What can hang from each mark:
U: A
M: A
F: R U V
A: J R U V
R: A F
J: A

Each row was made from one small tree. Brackets hold a mark, then the marks that hang from it, in alphabetical order. Every link used is in the known rows. Write each row's tree.
Known rows:
{M {A {R F} U}}: [ 0.80  1.49 -2.50 -1.60  0.32 -3.71  2.75 -0.79  0.86  0.47 -2.11 -0.78
 -1.20  1.34 -2.17 -1.55 -3.04 -0.41  0.57]
{U A}: [ 3.86  1.96 -2.23 -0.96  1.11 -1.53  1.42  1.67  0.09 -5.40 -0.43  0.23
 -3.80  2.88  2.34 -2.30 -1.19 -0.71  2.70]
{M {A J R U V}}: [-0.01 -0.42 -3.26 -0.75 -1.62 -1.40  2.69 -1.01 -0.91  1.07 -1.98  1.23
  1.49 -1.87 -4.38 -3.73 -2.54  0.17  1.39]
{A J R}: [ 2.81 -1.19 -2.84 -2.11 -1.51 -0.48  1.35 -0.05 -1.86 -3.11 -0.82 -0.16
 -0.20 -0.73  1.21 -2.05 -0.34 -1.98  1.86]
{J {A R}}: [ 3.67 -0.82 -2.09 -1.78  1.49 -2.89  1.75  2.11 -1.36 -5.35 -0.24  0.47
 -1.79  2.11  2.37 -1.45 -0.49 -2.36  2.25]
{F {R {A J}} U}: [ 2.86 -0.03 -4.28 -0.03  1.62  1.00  0.02 -0.72  0.17 -4.16 -2.92  1.32
 -2.02  0.43  0.25 -1.32  0.37 -2.36  0.77]
{M A}: [ 1.01  2.50 -1.71 -2.51  0.23 -4.32  2.13  0.62 -1.13 -2.23 -1.47  0.42
 -2.59  1.75  0.38 -2.20 -3.15 -1.17  1.11]
{F {R A} U}: [ 2.92  0.93 -3.70 -0.27  2.42  0.22 -0.31 -0.74  0.51 -4.42 -3.28  1.38
 -3.11  2.00  1.00 -0.33  0.06 -2.16  0.71]
{F V}: [ 2.66  0.52 -2.19  0.19 -1.00 -2.95  0.11  1.99 -0.64 -5.58 -1.23  1.33
 -2.86  2.68  1.89 -0.79 -0.36 -1.89  1.26]
{A J U}: [ 1.68 -0.58 -2.64 -1.13 -0.56  0.86  2.94  2.03  1.57 -2.62 -0.78 -1.21
 -1.50 -1.88 -0.46 -3.96 -0.54 -0.90  2.66]
{R {A J U}}: [ 3.25  0.27 -2.71 -1.24  1.33 -1.90  3.61  0.68  1.87 -3.02 -2.14 -2.28
 -1.47  0.63  0.05 -2.54  0.48 -2.11  1.31]
{M {A J R U}}: [ 0.16  0.07 -3.34 -1.43 -1.16 -0.33  3.05 -0.02 -0.22  0.83 -1.27  0.10
  0.35 -1.26 -2.72 -3.40 -2.87 -0.41  1.51]
{J {A {R F} V}}: [ 4.10 -1.29 -1.97 -1.37  1.45 -6.60  1.82  0.42 -1.18 -5.07 -1.40  0.62
 -0.96  2.00  0.27 -0.90  0.28 -2.11  1.22]
{U {A J V}}: [ 3.64  0.18 -2.92 -0.30 -0.36 -1.71  1.72  0.81 -0.78 -4.76 -0.79  1.27
 -1.40  0.45 -0.28 -3.76 -0.27 -0.41  2.74]
{F {R {A U}} V}: [ 2.93 -0.13 -3.30  1.00  0.56 -0.22 -0.51 -0.31 -0.04 -4.31 -3.43  1.96
 -1.28  3.22  0.13  0.62  0.91 -1.07 -0.91]
{R {A J V} {F U}}: [ 4.23  0.12 -3.44 -0.11  1.78 -7.21  2.65 -1.29  2.05 -3.93 -3.39 -1.61
 -1.70  0.97 -1.83 -1.53  1.33 -3.37  0.28]
{A J R U V}: [ 1.56 -2.41 -3.33 -0.27 -1.91  0.61  2.03 -0.66 -0.14 -0.84 -1.87  0.70
  1.53 -2.75 -3.04 -3.37 -0.11 -0.03  2.35]

Write each row's tree:
[ 3.73  0.46 -2.69 -0.39  0.00 -1.72  0.64 -0.46 -1.23 -3.87 -1.28  1.68
 -1.47  2.36  0.21 -1.79 -0.72 -0.04  2.41]
{U {A R V}}
[ 0.59 -0.35 -3.06 -0.96 -1.16 -3.76  2.94 -1.56  0.00  1.06 -2.37  0.19
  1.24 -1.29 -4.80 -2.98 -2.23 -0.15  0.58]
{M {A J {R F} U V}}
[ 2.63  0.03 -4.58  2.38  0.97  0.45 -1.56 -0.16  0.26 -5.06 -3.39  3.04
 -2.46  2.90 -0.06  0.30  0.56 -2.38  0.08]
{F {R A} U V}
[ 2.76 -1.11 -2.48 -0.83  1.64 -0.69  2.53  2.51  0.68 -3.91 -0.38 -0.08
 -1.61  1.13  0.66 -2.22 -0.74 -1.40  2.82]
{J {A R U}}
[ 1.75 -1.72 -3.20 -1.01 -1.23  2.22  2.38  0.53  0.48 -1.16 -1.00 -0.80
  0.19 -1.99 -0.99 -3.08 -0.59 -0.76  2.49]
{A J R U}
[ 2.84 -0.52 -4.21  0.29  1.26  0.03 -0.21 -1.64 -0.29 -3.95 -3.53  2.38
 -1.12 -0.06 -1.13 -1.42  0.77 -1.94  0.63]
{F {R {A J V}} U}
[ 2.85 -1.02 -3.88  1.08 -0.26  0.62 -0.11 -0.13 -0.32 -4.01 -3.14  1.86
 -0.18  1.68 -0.75 -0.37  1.23 -1.40 -0.76]
{F {R {A J U}} V}
[ 2.98  0.28 -2.46 -1.18  1.60 -1.34  0.46 -1.71 -0.35 -3.42 -3.95  1.41
 -0.93  1.83 -0.15 -0.29  0.79 -0.36 -0.28]
{F {R {A U V}}}
[ 5.03  0.18 -2.13 -1.74  1.40 -8.96  3.01 -1.60  0.47 -4.37 -3.39 -2.15
 -0.94  1.92 -0.64 -0.71  1.67 -2.87 -0.76]
{R {A J V} F}
[ 1.67 -0.97 -2.38 -0.55 -0.79 -0.57  1.24 -0.68  0.25 -1.15 -2.30  0.86
 -0.11 -0.35 -1.76 -1.83 -0.69  0.38  2.23]
{A R U V}
[ 0.09  0.92 -2.79 -1.46 -0.55 -1.34  3.51  1.11  0.47 -0.37 -1.15 -0.19
 -0.96 -1.14 -2.29 -4.23 -2.92 -0.56  1.69]
{M {A J U}}
[ 4.05 -0.25 -3.30  0.60  0.83 -5.62  3.11  0.40  2.97 -3.53 -2.91 -2.65
 -1.34  2.36 -1.56 -0.88  1.43 -2.75 -0.60]
{R {A J U} {F V}}
[ 2.46 -0.60 -2.85  0.32 -0.46 -1.99  1.24  0.12  1.92 -1.99 -2.08 -0.92
 -1.32  1.87 -1.12 -0.26 -0.40 -0.90  0.82]
{A {R {F V}} U}
[ 3.75 -0.68 -3.42 -0.22 -0.86 -0.87  1.22 -0.18 -1.56 -3.60 -0.94  1.59
 -0.14  0.37 -0.72 -3.02 -0.28 -0.36  2.52]
{U {A J R V}}
[ 1.57  1.87 -2.04 -2.59  0.15 -5.91  1.95 -1.23 -1.20 -1.05 -1.92 -0.28
 -1.51  2.33 -0.52 -0.69 -2.88 -1.33  0.02]
{M {A {R F}}}
[ 1.58 -1.36 -2.60 -0.41 -1.18 -0.62  2.62  0.67  0.87 -2.26 -1.72  0.34
 -0.21 -2.73 -2.44 -4.24 -0.02 -0.18  2.58]
{A J U V}
